What can hang from each mark:
sofo: mefo netozom povog vapa
mefo: netozom povog sofo vapa
povog: foru vapa
netozom: mefo povog vapa
vapa: foru mefo netozom povog sofo
foru: netozom vapa

Each row was made from one small tree. The marks that hang from a mark follow it in brackets, in alphabetical order. Every link used is in the known rows. Write each row's tree.
Known rows:
mefo[sofo]: [ 2.674 -0.405 -1.110 -1.172  1.011  1.210  0.268  0.023  0.937 -1.394
  0.454 -3.274  0.369 -1.046  0.644  0.473 -1.100 -3.259 -1.503  0.245
 -1.493 -1.653  2.060  0.058  1.919 -0.996 -0.413 -1.926]
vapa[netozom[mefo[povog]] sofo]: [-0.507 -2.107 -2.412  2.078  0.169  1.470  3.115 -1.500 -2.366  3.161
 -1.087  0.453  2.062 -0.390  0.286  0.280  1.494  1.728  1.723  1.525
  2.070  1.974 -0.425  1.212  2.642  2.526  0.946  0.218]
vapa[foru netozom[mefo] povog sofo]: [-1.378 -2.538  0.677  5.041 -0.393 -1.714  3.640  3.670 -3.566  1.044
 -2.510  2.422  1.136 -0.219 -0.212 -0.022  1.820  3.827  1.156 -0.913
  3.392  2.493 -0.463  3.708  0.790  4.154  1.000  0.639]
mefo[vapa[netozom povog]]: [-0.051  0.395  0.930  1.276  1.965  0.214  0.177  0.570 -1.235  0.187
  0.266 -2.709  0.882 -0.134  1.236  0.294  2.374  0.747  0.250  0.352
 -0.788 -0.680 -0.689  0.711 -1.501 -0.778  0.185 -0.386]
povog[foru[vapa]]: [ 0.758  0.026 -0.728 -0.685 -0.376 -0.868 -0.643 -1.146  2.456 -2.858
 -0.059  0.392  0.000 -1.184 -0.728 -0.368 -0.389 -0.250 -0.532 -0.955
 -1.580 -0.128  1.110  1.137 -0.048 -3.106  3.192  0.498]
sofo[vapa[mefo]]: [ 0.339 -0.057  0.694 -1.098  2.308 -3.637 -1.630 -0.093  2.923 -1.409
  0.462 -0.990 -1.062  1.131 -0.324  0.698  1.715  0.795 -0.417  0.987
 -0.688 -2.036  1.302 -0.612 -0.611  0.247 -0.890  0.103]
sofo[povog[foru[netozom]]]: [-0.170  1.282  0.413 -0.766 -1.142 -1.165 -0.147  0.770  2.643 -0.271
 -0.350 -0.191 -1.010  1.018  1.179 -1.374  0.394 -0.217  0.137 -0.304
 -0.328 -1.295 -1.365 -0.161 -1.411 -1.803 -0.564  0.223]
sofo[netozom[mefo] povog vapa]: [ 0.174  1.053  1.882 -0.237  0.363 -3.902 -0.981  0.193  6.457  1.112
  0.746  4.309 -2.181  3.793 -1.425  2.670 -1.335 -1.137  2.657  1.236
  0.188 -1.378  0.550 -2.758 -1.488  0.796 -3.836  3.231]
netozom[povog]: [ 1.787  0.480 -0.662 -2.736 -0.389 -1.746 -1.864  0.119 -0.615 -0.027
 -0.056 -0.515  0.940 -0.576  0.255 -0.202  0.243 -1.107  1.125 -0.881
 -2.441  1.344  2.159  0.914 -0.866 -0.520  0.497  2.162]
sofo[povog[foru]]: [ 1.024 -0.486  0.044 -0.361 -1.161 -1.332 -0.854  1.596  2.051 -0.941
 -0.495 -0.592 -0.034  3.253 -0.085 -0.185 -0.060 -1.352  0.497 -0.691
 -2.270 -1.835 -0.507 -0.080 -1.132 -2.359  0.512  1.262]
vapa[foru netozom[mefo]]: [-0.592 -1.437 -0.317  0.603  0.897 -1.403  2.208  0.229 -0.796  0.359
 -1.522  0.903  0.371 -0.247  0.489  2.496  2.299  2.077  1.386  1.737
 -0.054  1.729  1.087  5.069  0.930  2.116 -0.187  1.647]
vapa[foru netozom povog]: [-0.599 -1.443  0.832  3.775  1.879 -1.993  1.850  1.826 -1.892 -0.649
 -1.960 -0.738 -0.023 -0.535  1.319 -0.554  2.533  2.863  0.004 -0.962
 -0.010  0.633 -0.541  3.501 -1.818  1.224  0.509  0.061]
povog[foru vapa[netozom[mefo[sofo]]]]: [ 0.687 -3.301 -1.671 -1.962 -1.854  3.698  0.840  1.701 -0.263  0.251
  0.523  0.358  2.714  1.881  0.727  0.679 -1.184 -3.232 -1.330  3.403
 -2.041 -1.030 -0.940  1.050  3.191 -1.436 -0.888  0.562]
foru[netozom vapa[mefo povog sofo]]: [-3.186  2.395  1.763  3.415 -0.542 -2.921  1.702  1.135 -1.434  0.280
 -0.512  0.849 -0.314 -5.182  0.647 -3.945  1.496  5.025 -1.765 -2.182
  6.280  1.888 -0.933 -0.927 -1.428  1.372  2.255 -2.412]
vapa[foru netozom]: [ 0.176 -1.484  0.076  1.626  2.755 -1.283  1.637  0.144 -0.158 -1.454
 -1.862 -1.759 -0.835 -0.197  0.886  1.026  2.354  1.763 -0.161  0.102
 -1.070  0.620  0.251  3.857 -0.305  0.784 -0.469  0.689]
povog[foru[netozom[mefo vapa[sofo]]]]: [-1.050  0.061  0.213 -0.919 -2.110  0.655  1.798  1.079 -0.302  0.355
 -0.235  2.752  0.900  1.149 -1.101  0.035 -0.349 -0.989  1.785 -1.849
  1.404  1.968  0.444  1.873  3.355  1.959  0.501  0.165]
vapa[sofo]: [ 1.754 -1.464 -0.489  1.071  0.265 -1.523  1.216  1.121  0.659 -1.766
 -0.832 -2.168  0.453  0.053 -0.634 -0.336  0.618 -0.359 -0.872 -1.926
  0.889  0.102  1.833  0.623  1.076  0.430  1.297 -0.442]
netozom[mefo povog]: [ 1.097  0.554 -0.926 -3.802 -2.217 -2.016 -1.489  0.085 -1.230  1.902
  0.244  2.159  2.055 -0.541 -0.275  1.183  0.157 -0.840  2.706  0.723
 -1.497  2.505  2.990  2.329  0.283  0.881  0.597  3.251]
netozom[mefo[sofo vapa] povog]: [ 1.420  1.872 -0.544 -4.670 -1.495  3.677 -2.211  0.433 -2.822  1.847
  2.069  0.488  1.611 -1.037 -0.243  2.606 -2.314 -3.684  1.250  2.387
 -2.316  0.148  1.393 -0.876  2.237  0.162 -1.480  0.196]
povog[foru[netozom]]: [ 0.826  0.323 -0.899 -1.741 -0.546 -0.905 -0.322 -0.745  2.521 -1.648
 -0.423 -1.502 -0.408 -0.898  1.192 -1.429  1.164 -0.525 -0.523  0.137
 -1.083 -1.052 -0.424  1.866  0.026 -1.412  1.154 -0.143]
foru[vapa]: [ 0.764  1.196 -0.198 -0.586  0.916 -1.833  0.334 -1.795  2.215 -2.086
  0.328 -0.239 -0.164 -2.721 -0.247  0.401  0.016  0.318 -0.654 -0.972
 -0.023  0.853  3.272  0.977 -0.668 -2.462  2.114 -0.165]
foru[vapa[mefo povog]]: [-1.608  1.516  1.176  1.428 -0.188 -3.629 -0.437  0.066 -0.962 -0.203
  0.116  0.081  0.632 -3.162  0.404 -1.733  1.691  3.058 -0.857 -1.034
  2.104  0.529  0.700  0.316 -2.510 -0.891  2.852 -0.741]
sofo[netozom vapa[povog]]: [ 1.266 -0.068  1.706  1.929  1.916 -4.036 -1.582  0.250  5.433 -1.309
  0.259  1.320 -1.942  1.528 -0.623 -0.389 -0.455 -0.633  0.617 -1.012
 -0.560 -2.175  0.050 -2.208 -2.905  0.332 -1.657  1.161]
mefo[netozom sofo]: [ 2.556 -0.413 -1.719 -1.665  1.046  1.636  0.276 -1.058  0.955 -1.478
  1.085 -4.843  0.493 -1.348  0.885  1.141 -2.509 -3.961 -1.586  1.973
 -0.306 -1.415  1.882 -0.916  3.262 -1.113 -1.296 -2.728]
sofo[mefo netozom]: [ 1.113 -0.589  0.376 -1.217 -0.578 -1.971 -1.426 -2.121  5.741  1.337
  0.202  0.762 -1.622  2.765 -0.236  0.496  0.825 -1.166 -0.349 -0.585
  0.100 -1.937  1.364 -0.584 -2.423  0.478 -0.743  2.082]
sofo[povog[foru] vapa[netozom]]: [ 0.032 -1.164  1.024  1.289  2.113 -1.446 -0.104  1.615  4.137 -0.859
 -0.707  1.137 -1.172  4.679 -0.213  0.279  0.369  0.260  1.419  0.099
 -1.933 -1.794 -1.754 -1.429 -0.058 -0.841 -2.183  2.275]

Write each row's tree:
[-0.935 -0.609 -2.178  1.404  1.265  2.339  0.830 -3.845  0.138  0.184
 -0.548  0.229  0.610 -1.654  0.740 -1.266  0.608  1.564  0.468  0.778
 -1.393  0.662 -1.903  0.362  0.321 -2.296  2.605  0.005] => mefo[povog[foru[vapa[netozom]]]]
[ 0.539  0.208  0.396 -0.143  0.009  1.857 -1.012  1.693 -3.784 -1.326
  0.298 -1.285 -0.673 -0.233 -0.959  1.398 -2.046 -0.215 -0.184  0.234
  0.214  1.197 -0.370 -1.242  0.910  1.072 -1.359 -0.607] => mefo[netozom[povog] vapa[foru sofo]]
[-2.255  3.449  0.709 -1.096  0.683 -2.629  0.261 -2.232  1.229 -0.454
  0.439 -0.588 -1.034 -5.046  1.265 -1.432  1.876  3.100 -1.377  0.432
  2.761  1.198  0.530  0.366 -1.287 -0.729  1.055 -1.347] => foru[netozom vapa[mefo]]
[ 0.968 -0.069 -0.161 -0.945 -1.216  0.590  0.406  0.981 -0.758  0.027
  0.786 -0.223  0.977  0.581 -1.347  2.634  0.160 -0.788  0.501  0.817
  0.985 -0.034  1.709  0.510  1.820  0.800  0.774 -0.295] => netozom[mefo[vapa[sofo]]]
[ 0.154  0.403  2.016  0.687  2.174 -1.119 -0.220 -0.880  1.946 -1.859
 -0.536  0.599 -2.562  2.014 -1.337  2.159 -0.407 -1.914  0.870 -2.472
 -2.208  0.200  0.494  1.203 -1.629  0.715 -2.585  1.031] => sofo[netozom[vapa[foru]]]
[ 0.997  0.911 -1.554 -2.545 -1.193  3.062 -1.867 -0.965 -0.824 -1.272
  1.309 -0.143  0.994 -2.829 -0.179 -0.581 -4.855 -3.083 -0.308  0.618
 -1.342  1.096 -0.127 -2.510  3.189 -2.149  0.419 -0.391] => mefo[netozom[povog[foru[vapa]]] sofo]
[ 1.394 -0.191 -1.981 -1.642  0.087  3.965 -2.233 -2.579 -0.458 -0.500
  1.239 -2.354  0.289  1.306  0.267  0.445  0.084 -1.983 -0.150  2.088
 -4.232 -3.349 -1.920 -0.716 -0.567 -3.192  1.705 -1.438] => mefo[povog[foru] vapa]
[ 0.886 -1.780  0.464  1.265 -1.055 -1.451  0.021 -0.379  4.547  1.219
 -0.535  1.056 -1.521  3.093 -1.257 -0.372  0.271 -0.374 -0.924 -2.239
  2.405 -1.228  0.542 -1.693 -0.982  2.149 -0.490  1.575] => vapa[sofo[mefo netozom]]
[ 0.912 -4.037  0.415  0.061 -3.784  0.636 -1.116  1.521  4.805 -0.211
  0.113  2.407 -0.608  6.058 -1.544 -1.515 -1.132 -2.008 -3.000 -1.320
  0.328 -2.871 -1.568 -2.527 -1.811 -0.671 -0.170  2.005] => povog[foru vapa[sofo[mefo netozom]]]
[ 0.218  1.240  1.764 -0.743  1.421  2.451 -1.560  0.338 -1.353 -0.260
  0.105  1.528 -1.765  0.769 -1.109  1.185 -3.467 -3.924  1.229 -2.563
 -3.043  1.239 -0.531 -1.234  0.106  1.738 -4.541  0.962] => mefo[sofo[netozom[povog vapa[foru]]]]
[ 0.546 -1.354 -1.071 -1.383 -0.100 -0.199 -1.541  0.363 -1.101  0.281
 -1.370 -0.408  1.585  0.818  0.582 -1.233  1.330 -0.175  1.931 -0.333
 -3.392  1.632 -1.700  1.733  0.608 -0.140  0.430  3.781] => vapa[netozom[povog[foru]]]
[-1.998  0.339  2.632  1.828  0.945 -2.354 -0.055  2.183 -3.900 -0.203
 -0.700  0.259 -0.105  1.037 -0.142 -0.026  1.830  1.809  0.327 -2.428
 -0.337  0.344  0.148  2.450 -2.323  1.450 -0.022 -0.988] => netozom[vapa[foru mefo povog]]
[-0.134  0.943  1.141  0.058 -1.746  0.378  0.693  2.465 -0.681  1.441
  0.795  1.104  0.344  2.513 -1.476  2.555 -0.493 -0.366  1.105  0.489
  1.666 -0.476  0.738 -1.539  0.482  0.364 -0.682  0.235] => netozom[mefo[vapa[sofo[povog]]]]
[-0.645 -0.609 -1.863  1.242 -0.914  2.365  1.752 -3.621  0.639  2.144
  1.068  1.516 -0.133 -0.724 -0.622 -0.821 -1.975  1.625 -1.319  0.136
  4.504  0.565  1.934 -3.048  0.877 -0.030  1.992 -2.462] => foru[vapa[sofo[mefo[netozom povog]]]]
[-1.426  1.502 -1.884 -0.478  0.928  0.267 -0.352 -5.057 -1.175  0.849
  1.367 -2.150  0.302 -3.530  0.861 -0.282 -0.142  1.764 -0.724  3.142
  1.774  0.413 -0.078 -1.721 -0.178 -1.526  1.551 -2.558] => foru[vapa[mefo[netozom povog]]]
[-1.762  0.421 -1.078  2.351  0.424  0.260  1.034 -2.215 -2.164  0.770
 -0.143 -0.360  0.223 -2.990 -0.489 -1.849  0.656  3.255 -1.301 -0.306
  3.022  0.933 -0.730 -1.804 -0.048  0.198  2.597 -2.223] => foru[vapa[mefo[povog] sofo]]
[-1.595 -2.982 -2.148  3.024  0.521  1.667  0.776 -0.748 -3.157  1.567
 -1.838 -2.388  1.257  0.902  0.595 -2.498  2.761  2.706 -0.132  0.908
  0.670 -0.278 -5.236 -0.256  1.556  1.724  1.617 -0.330] => vapa[mefo[povog[foru]] netozom sofo]
[-0.320  0.466 -1.886 -3.074 -2.117  1.559  0.988 -2.352 -0.031  2.349
  1.771  1.616  1.357 -1.256  1.897 -0.356  0.102 -0.385 -0.815  4.073
  0.375 -0.162  1.282  0.734 -1.317 -1.769 -0.117 -1.492] => foru[netozom[mefo[povog[vapa]]]]
[-1.202  3.161 -0.222 -2.033 -0.878 -1.975  1.542 -2.416  2.135  0.417
  0.939  2.831 -0.120 -4.778  0.602  0.689  0.284  1.550  0.601  1.069
  2.742  2.426  3.193  2.121  0.174 -0.596  1.412 -0.165] => foru[netozom[mefo] vapa]
[-1.339  0.441 -0.078  0.479  2.210  4.351  0.414 -1.296 -4.701  0.973
  0.399 -1.427 -0.601  0.104  0.210  0.757 -0.880 -0.958 -0.743  0.363
 -1.620 -1.171 -1.144 -0.330  1.059  1.137 -1.952 -3.969] => netozom[vapa[foru mefo[povog sofo]]]
[-0.013 -1.120 -2.690  1.936 -0.682  2.645  0.955 -2.711 -0.497 -1.252
  0.193 -0.474  0.432 -1.598 -0.738 -1.384 -2.625  0.277 -0.850  0.585
  1.721  0.483 -1.208 -2.210  2.337 -1.742  3.014 -2.335] => mefo[netozom povog[foru[vapa[sofo]]]]
[ 1.258  1.000  0.064 -0.659  0.388 -0.042 -1.169 -0.083 -0.654 -0.940
  1.757 -3.708  0.656 -0.352  0.782  1.118 -0.405 -1.434 -0.444  1.588
 -0.109 -1.608  0.694 -0.975 -0.891 -1.920  0.226 -2.119] => mefo[netozom vapa[povog]]
[-0.722  3.515  2.089  0.065  1.250  3.752  0.724  1.715 -0.403 -0.500
  1.167 -1.304 -3.162 -0.820  1.293  1.273 -1.888 -0.885 -1.838  1.128
  0.202 -2.621 -1.477 -2.071 -0.773 -0.969 -4.158 -3.865] => mefo[sofo[povog] vapa[foru[netozom]]]
[-0.587  4.034  1.016 -2.590 -0.996  3.383  0.532  0.698  0.190  2.391
  2.328  0.321 -0.676 -0.836  1.170  2.189 -1.882 -2.232  0.194  2.969
  1.290 -1.576  0.004 -2.164  1.029 -0.498 -3.451 -2.383] => foru[netozom[mefo[sofo[povog] vapa]]]
[ 0.563  0.140  0.897 -0.807 -0.159 -0.009 -0.093  1.579 -2.985  0.075
 -0.390  0.989  1.195  1.245 -1.823 -0.177 -1.170 -1.782  1.840 -4.530
 -0.838  3.252  2.245 -0.405  1.189  1.517 -0.499  1.458] => netozom[povog vapa[sofo]]
[-2.591  0.210  1.814  4.419 -0.244 -2.845  1.751  3.372 -3.331 -0.029
 -1.896 -0.223 -1.148 -2.456  0.995 -3.084  2.446  5.047 -1.833 -1.702
  4.748  0.514 -2.321  1.366 -1.824  3.468  0.621 -2.448] => vapa[foru[netozom] mefo povog sofo]
[ 1.796 -0.122 -0.023 -0.137 -0.685  3.745 -1.768  2.079 -1.270 -1.503
  1.166 -2.382  0.931  0.610  0.407 -0.381 -1.600 -3.349 -1.537  0.241
 -2.743 -3.928 -1.973 -1.468  0.609 -2.396  0.721 -2.554] => mefo[sofo vapa[povog[foru]]]
[ 1.253 -0.083  0.305 -0.163 -0.933  0.563 -2.212  1.519 -0.320 -1.604
  0.673 -1.571  0.835  1.411  0.027 -0.385  0.600 -1.327 -0.342 -0.149
 -2.793 -2.892 -1.276  0.332 -1.616 -2.635  2.209 -0.506] => mefo[vapa[povog[foru]]]
[-0.066 -1.036  0.983  0.058  0.475 -0.627  1.249  1.906  1.080  0.267
  0.057 -0.772  0.629  3.095  1.167  0.169  0.827 -0.307 -1.195  0.751
 -0.769 -0.445  0.143 -0.750 -2.426 -2.758 -2.462  1.319] => sofo[povog[vapa[netozom]]]
[-1.544 -0.953  0.181  1.000  0.446 -1.593 -0.090  1.711 -3.953  1.855
 -1.758 -1.382  1.453 -0.655  0.263 -1.834  2.674  2.847  0.838 -0.972
  1.548  3.123 -2.043 -0.051  0.885  3.471 -0.430  2.373] => vapa[mefo netozom[povog] sofo]
[-1.723  1.211  1.943 -1.705  0.632 -1.248 -1.846  1.136 -4.607  0.373
 -0.419  0.999 -0.224  0.914 -0.780  0.673  0.894  0.725  1.580 -2.022
 -2.271  2.252  0.496  1.805 -1.291  1.946 -1.582  1.569] => netozom[povog vapa[foru mefo]]
[ 0.495 -0.252  1.649  2.623  1.327  0.548 -0.400  0.865  1.205 -2.510
 -0.493 -1.166 -3.146  1.158 -1.673  1.694 -0.329 -0.366 -1.259 -0.970
  0.085 -1.478 -2.158 -1.114 -1.346  1.074 -1.787 -0.433] => mefo[vapa[foru sofo[netozom]]]
[ 0.728  0.164  0.488 -2.585 -1.757 -1.607 -3.089 -1.519  3.263  2.919
  0.231  2.581 -0.957  2.380 -0.348 -0.361 -0.076 -1.072  1.129 -1.284
 -0.784  0.139  0.804 -1.437 -2.931  1.260 -1.453  4.137] => sofo[mefo netozom[povog]]
[-0.462 -1.839  0.270  2.588  1.062 -0.407  1.305  2.584 -3.741 -0.143
 -2.651  0.457 -0.065 -0.457 -0.300 -0.762  0.950  2.717  0.838 -2.155
  0.383  3.372 -0.940  1.763  0.632  3.181 -0.763  1.965] => vapa[foru netozom[povog] sofo]
[-0.500  1.912 -2.197 -0.328  0.040  5.163  0.794 -3.586  0.477 -0.231
  1.059  0.191 -0.604 -4.633  1.448 -2.478 -2.628 -0.812 -1.729  1.287
 -0.107 -0.991 -1.710 -1.841  1.552 -2.595  1.271 -4.048] => mefo[povog[foru[netozom vapa]] sofo]
[ 1.210 -1.533 -0.504 -3.723 -1.574 -0.361 -3.571 -0.302  3.572  0.832
  1.369  3.263 -0.535  4.492 -0.934  0.139 -2.230 -1.374  1.106  0.755
 -1.635 -1.377  1.360 -2.426  0.596  0.154 -1.025  2.749] => sofo[mefo[netozom[povog[foru]]] vapa]
[-1.304 -1.736 -0.874  1.937 -1.171 -0.013  2.523  0.414 -0.013 -0.160
 -1.316  3.065  1.603 -0.926 -1.287 -0.005  0.352  2.185  1.159 -0.403
  2.329  2.846 -0.577  1.787  3.379  1.058  2.765  1.952] => povog[foru[vapa[netozom[mefo] sofo]]]
